Each row comes from the steps of one path. Every step used is in the known rows, and no mark comes twice. Write the path behind each row, first mark first.
Known rows
x, g: [  1   3  -8  -8   6   0  -2 -12  10  -2   0  -6  -1  10   4   5  -6  10
  -1   4 -10  -3   0  -1   2  -3  -2   9  -4   1   2 -19  -4  -4   2   7
   3   1   6  -3   6   1   7]
f, w: [ -1   0   7   2  10   4  -3   2   3  -4  -2  -1  -1   5   6 -10  -7   1
  -2   0   1   6  -3  -2  -5  -2  -1 -14   3   2  -3 -10  -4  -5  -6  -1
   3   1 -22  -5   1  -5  -3]
w, t: [ -1   6   4  -7   5  -3  -2  -1   5   0  -1   7   5  13   6   5  -9  -3
   5   5   4   5   0   2  -3  -4  -1  -8   1  -4   0 -13   0  -3   4   3
   3   2   2   3   1  -4   6]
v, d: [ -1  -2   1 -14  -8   2   1   2   7   2   0   3   1  13   4 -11 -11  -2
  -1   1  -2   3  -3   4  -6   1  -1   9  -4   4  -1 -23  -4  -2   3   8
   4   2   6  -5  -7   7   4]
t, w, f, d: [  0  11   1  -7   1   2  12  -3  -6  -2   1 -21   1   0 -15  -4  -4   4
  -7  12   4   6   3   0  -3   1  -3   6   3  -5  -2  18   5 -11  -4  -6
  -6  -2 -17  -5   0   2 -10]
x, w, f, d, v: [ -1   6   5  -4  -6  -1  10  -5 -17   1   3 -14  -2   7 -13 -21  -4   9
  -7   5   3  13   5   1   4  14  -3   2  -6   0   0   2   6  -9  -2  -6
  -4  -5   4   4  -5   6  -6]
x, w, t, v, d, p: [  2   1   2  -9  -9  -3   4   1  -3   5   3  -5   2   1   4  -8   4  -4
  -1   0   2  -1   4  -1 -17   7   5   7 -11   2   7 -13   3  14  11  -2
   8  -3  20  12 -20   9  -2]
p, d, v, t, w: [ -3  -3  -8  -4   2   3   3  -1  13  -2   1  -4   0 -10 -10  11   0  -5
  -4 -11  -2  -2   1   5   4  -3  -2  15  -5  -8   1  -3   5 -10   7   8
  -5   4 -15  -2   3   4  10]
f, w, t: [  1   1  10  -2  16   0  -2   4   8  -3  -4   9   2  10   4  -4  -2  -5
   3   1   6   7  -2  -2   0  -2   0 -23  10  -1  -4 -12  -2   3  -3  -1
   3  -1 -13   1   2 -10   0]
f, d: [  0   6   0  -7   3   3   6  -4   0   0   1   4  -1  12  -5 -12 -14   6
  -1   7   0   3  -1   3  -1  -4  -2   3  -1   0  -1  -8  -3 -16  -3   3
   1  -1  -2  -5   0   0  -7]
p, d, f, w, t: [  4   0   1  -2   7   3   0   3   4  -3  -1  34  -5   4   7   4  11 -13
   7  -2  11  -8   4   2  23  -3   0 -11  16  -5  -2   6  -2   1  -5  -5
   0  -6 -23   4   5 -20  -6]
z, y: [ -4   5  -1   2   0  -1  -5  -3   8  -1   2   3   2   2  15   3 -14   3
  -3   5  -1  -9  -5  -3   5  -4  -5   9   2   1   6  -8  -1  -2   1   3
   2   2   4  -4  -3   2 -10]
f, d, v, t, z, y: [ -2  -2 -12   5   0  -5   1  -1  -4   5   3  16   2 -20 -10   4 -12   4
  -1   0  -3  -9  -4   1   3   1   1  12  -3   2   0   9   1   1   1   6
   1   5  39   2  -3   2  -4]
p, d: [ -2   2  -2 -10   1   5  -1  -1   8   0   0  16   1  12   6   4  -8  -5
   0  -1   1  -8   0   7   2  -5  -4  12   0  -2   2 -10  -4 -12  -1   7
   0  -2 -19  -5   1  -5  -3]
x, w, t, z: [ -1   5  -2  -8   1  -7   0  -2  -7   7   1  -7   8   2  -4   6  -1  -2
  -4   0   4   3   1  -1 -14   6   3  -7  -2  -1  -3  -3   1   2   2   0
   7   6  18   7   1  -8   6]
d, f, w, t, v: [  1  -2   8  13   8   2   2   1 -11  -5   0   9  -2  -8   7   4   9  -5
   8   1   6  -3   1  -4   2   0   5 -22   2  -3   3  10   1  -2  -3  -5
   5  -4  -6   6  -4  -9  -5]
f, d, v: [ -2  -4   0  -3  -3   0   6  -5  -4  -1   1   2  -1   3 -11 -12  -9   6
   1   7  -1   8  -1   5   3   0  -1   7  -5  -1   0  -7   1 -21  -1   1
  -1   2  13   1  -1   5   0]
d, v, t: [ -3   0  -4   2   1  -2  -2  -5   3   0   1  -3   2  -1  -2  -1 -13   6
   3  -6  -4  10  -2   4   0  -1  -1   1 -14  -3   1 -16   2  -6   8   9
   0   6  13   0   1   8  13]
p, d, v: [ -4  -7  -2  -4  -7   2   1  -1   5  -2   0  12   1   3   0   3  -8  -4
   1   1   0  -4   0   9   7  -2  -3  15  -1  -3   1 -10   1 -18   1   3
  -1   1  -7   1  -1   1   3]
w, f, d, v, t, z, y: [ -1   5  -9   9  -4  -5   4   0 -11   4   3  12   4 -18 -13   0 -11   5
  -2   6   0  -4  -1   1   7   6  -1  10  -2   2   0  24   3   9  -1   0
  -4  -1  32   3  -6   2  -8]
p, d, f, w, x, g: [  8  -6  -5   1   3   3  -9  -2   6  -2  -2  15 -11  10   8   7  28  -1
   2  -8  -8 -16   5  -2  16  -2  -1   3  14   4  -1  14  -8  13  -9  -6
  -5 -10 -21  -2  17 -11  -4]
w, t, v: [ -3   3   8   1   5  -2  -1  -2  -6   1   0   3   7   2   7   9 -10  -3
   6   5   1   0   0   2 -11  -2   2 -11  -8  -2   5  -7   0  -7   6   7
   7  -2   3   3  -5   0   0]
p, d, v, t, z, y: [ -5  -4 -14   5  -3  -4  -5   2   8   4   1  25   3 -19  -1  16  -8  -6
  -1  -8  -4 -18  -3   4   8  -1  -1  20   0   1   3   7   0   4   3  10
  -1   3  24   3  -4  -3  -1]

Write each row's path
[  1  13   3  -7   0   1   9  -2 -10   0   1   1   1  12  -7 -12 -14   4
  -1  11   5   7   2   3   3   2  -4   3  -1   0  -1   4   1  -7  -5  -2
  -4  -7  -7  -3  -3   1 -10]
w, f, d
[ -3  -2  -4   2   2   0   3  -4   7  -2   1 -25   1 -13  -9   8  -3   6
  -3  -6  -3  10  -2  -1  -5  -1   0   5  -9  -6  -1  -6   7  -8   8   6
  -2   9   1  -1   3   9  14]
d, v, t, w
[  8  -7  -2   8   2   0  -8  -4   1  -3  -2  -8  -8   8   7   4  23   8
   2  -4  -8  -5   3  -9  10  -2   1  -6   9   7   0   8  -6  13  -8 -10
  -3  -5  -9  -2  17  -5   1]
d, f, w, x, g
[  4   8  -7 -10  -3   2   7  -5   0  -1   2   6  -2   1 -10 -13  -8   6
   1  10   4  -1   2   1  -2  -8   0  13  -3  -2   3  -1   0 -10   0  -5
   0   0   8   2  -6   3  -7]
f, d, p
[ -2  -1  -8  -5   3   1  -1  -1   9   0   0  18   1   2   1   4 -10  -5
   2 -11  -2  -2   1   8   8  -2  -3   9  -9  -4   0 -11   0  -6   7  11
  -3   1  -4   1   0   3   6]
p, d, v, t
[  1   9  -1   0   1  -2   8  -4  -8   0   1   1   1   2 -14 -14 -13   7
   1   2   1  14   2   5   8   4  -3   0 -10  -2  -1   4   4  -2   2   3
  -6  -4   6   1  -4   9  -1]
w, f, d, v, t
[  4 -10   6   3 -15   3  -6  10  -2   1  -2   0  -7  11   8 -12  22  -1
   1  -5  -1   1  -1  -2   4   3   1  -8  10  10  -5   7  -5  18  -7  -8
  -2  -3 -12  -5   3   1   0]
v, d, f, w, x
[  4  -6   5  -6  -1   1   2   4   3   0  -2  17  -5   6   6  -9  12 -10
   6   0   8   2   0  -1  12   2   3 -14  12   1  -5  -5  -2  14  -1  -4
   2  -2   2   3  -3  -7   3]
v, d, f, w, t
[  1  16  -3  -7   9   1  11   1  -2   0   1 -15   0   0 -17  -4  -8   5
  -5   0   1   7   3   0  -2   1  -3   2  -4  -5  -3  14   5   2   0   2
  -6  -2 -15  -5   1   3  -6]
v, t, w, f, d
[  3  -8  -8   3  -1  -4  -6  -5  11   0  -1 -37  -1  -6  -6  16  17  10
  -3  -9 -16   3   1  -4  -6   0   0  11  -8   1  -1  -1   3   9   7   3
  -6   4  -2  -2  18  11  19]
d, v, t, w, x, g
[  3   0  -1   0   5   7   1   3   3  -5   0  25  -9   1   6  -1   7  -6
   0  -3   6 -11   3   1  17  -4  -1   0  10  -4   0   9  -3  -6  -8  -3
  -2  -5 -26  -2   2 -14  -9]
p, d, f, w
[ -1  -3   1   1 -17   3   3  -1 -14   0   4   0  -3  -2   4  -1  -1   2
   3   2  -1  -6   0   1  -2   3   3  11 -10   2   5  -3   0  -6   4   3
   4  -2  15   0 -12   7  -2]
t, v, d, f
[ -6  -2 -11  10  -5  -5  -6  -1   1   4   2   8   5 -20  -2  13 -13   4
  -1  -3  -4  -7  -5  -1   1   0   1  11  -6   2   3  -1   2   3   5   7
   2   9  37   2  -5   3   5]
d, v, t, z, y
[ -1  -5  -1   8  -6  -3  -5   3   5   2   0 -33   2  -6  -4   9  12   3
  -2 -10  -7   8   0  -1 -10   0   0   4  -7   0   0   5   4   4   6   0
  -7   5  -7  -3  12  12  14]
d, v, t, w, x
[  3 -10  -2  -3  -5  -1   0   8  -7   3  -1  20  -1  -6  -4  -2  14 -10
   4   2   9  -1   0  -2   3   3   8 -12  14   2  -7  11  -2  14  -6  -4
   4   3  23   6  -3 -11   5]
v, d, f, w, t, z
[  2  -8   6   0   1   2   2   7   2   0  -2  11   1  -7   6  -9   4  -9
   6   2   5  -2   0  -2 -12   0   6  -9   0   4   2  -7  -1  15   1  -5
   7  -4   7   8 -18   4  -2]
f, w, t, v, d, p
[  1  -4  10   7   2   2  -9   6   2  -1  -4  -8  -1  12  10  -8   5   0
  -1  -6  -1   5  -2  -2  -7  -2  -1 -14   6   7  -4   0  -6   4  -8  -7
  -1  -3 -28  -8   9   0  -2]
f, w, x
[ -4   4  -3  -1  -1  -9  -3   0   1   6   2  -3   6  -5   8  10  -2  -2
  -6   3   2 -11  -1  -5  -5   5   0   2   7   1   2   3   1  11   2  -2
   6   6  32   7  -3  -9  -6]
x, w, t, z, y
[ -1 -10  13   0  10   2  -1  10   0   1  -3  11   1   2   9  -7  -2 -12
   3  -3   2   0  -3   1 -12   4   5 -17   2   5  -2 -11  -4   8  -2   4
   8  -4   2   2 -11   1   0]
f, w, t, v, d
[  3  -3  -6  -2  -2  -1  -7  -4  11   0  -1 -36  -1   6   0  15  17   7
  -6   1 -13  -4   1  -5  -6  -3  -2  10   2   2   0   2  -2   4   0  -2
  -3   2 -16  -5  19   6   8]
t, w, x, g
[ -2   1   2  -1  -3   1  13  -3 -10  -3   1 -27  -1  -8 -20  -5  -2   5
  -6  12   4  12   3   1   3   4  -2   6   0  -6   0  14   9 -15  -3  -9
  -8   1  -5   0  -1   7  -3]
t, w, f, d, v
[ -3   5  -1   3   0  -2   6  -2  -1  -2   1 -29   3 -10 -11   4  -1   5
  -4  -2   1  14   2  -1  -2   4  -2   4  -9  -8   0   8  10  -1   8   0
  -8   2  -5   0   0  10  10]
d, v, t, w, f
[  4  -3   7  12  -6   2  -7   4  -8  -2  -1  -4  -6   6   8  -3  20   2
   3  -2   2   1   1  -5   5  -2   0 -14   8   5  -1  13  -3   7  -9 -11
  -4  -3 -20  -6  11  -4  -3]
d, f, w, x
[ -3   3  -4   1  -1  -7  -5   2   3   4   0  13   9  -7   5  17 -11  -7
   1   8   3 -11  -4  -3   0  -3   0   2  10   0   2   4  -1   5   0   0
   6   6  32   4  -1  -9  -4]
w, t, z, y
[  1   4   1   2   1  -1  -4   4   7   2  -1 -27   3   1   0   9   9   3
  -3 -12  -6   2   0  -2 -13  -5  -1   2  -5   0  -1   7   1   7   5   2
  -4   4 -21  -9  13   7  10]
v, t, w, x
[  3 -12  11  12 -14   4  -5   9 -13   1   0   0  -6   1   9  -9  20  -2
   3  -5  -2  -5   0  -2  -6   5   5  -9   0  12   0  13  -5   9  -7  -6
   1  -7  -8  -2  -4   5  -4]
t, v, d, f, w, x
[ -2  -3  12   8  16   1   0   3  -4  -2  -2   6   3  -2   7   2  -5  -7
   5   1   4   1  -2  -1  -9   0   3 -22  -1  -1   0  -4  -2  -1  -3   0
   7  -4 -15   1  -6  -6  -4]
f, w, t, v
[  3   1   2   6   3   4   1  -3  -4  -6   0   6  -6   0   5  -5   6   4
   2   0   6   2   0  -4   8  -3   1 -12   5  -1   0   5  -1  -5  -6  -7
   1   0 -12  -1   2  -8  -4]
d, f, w
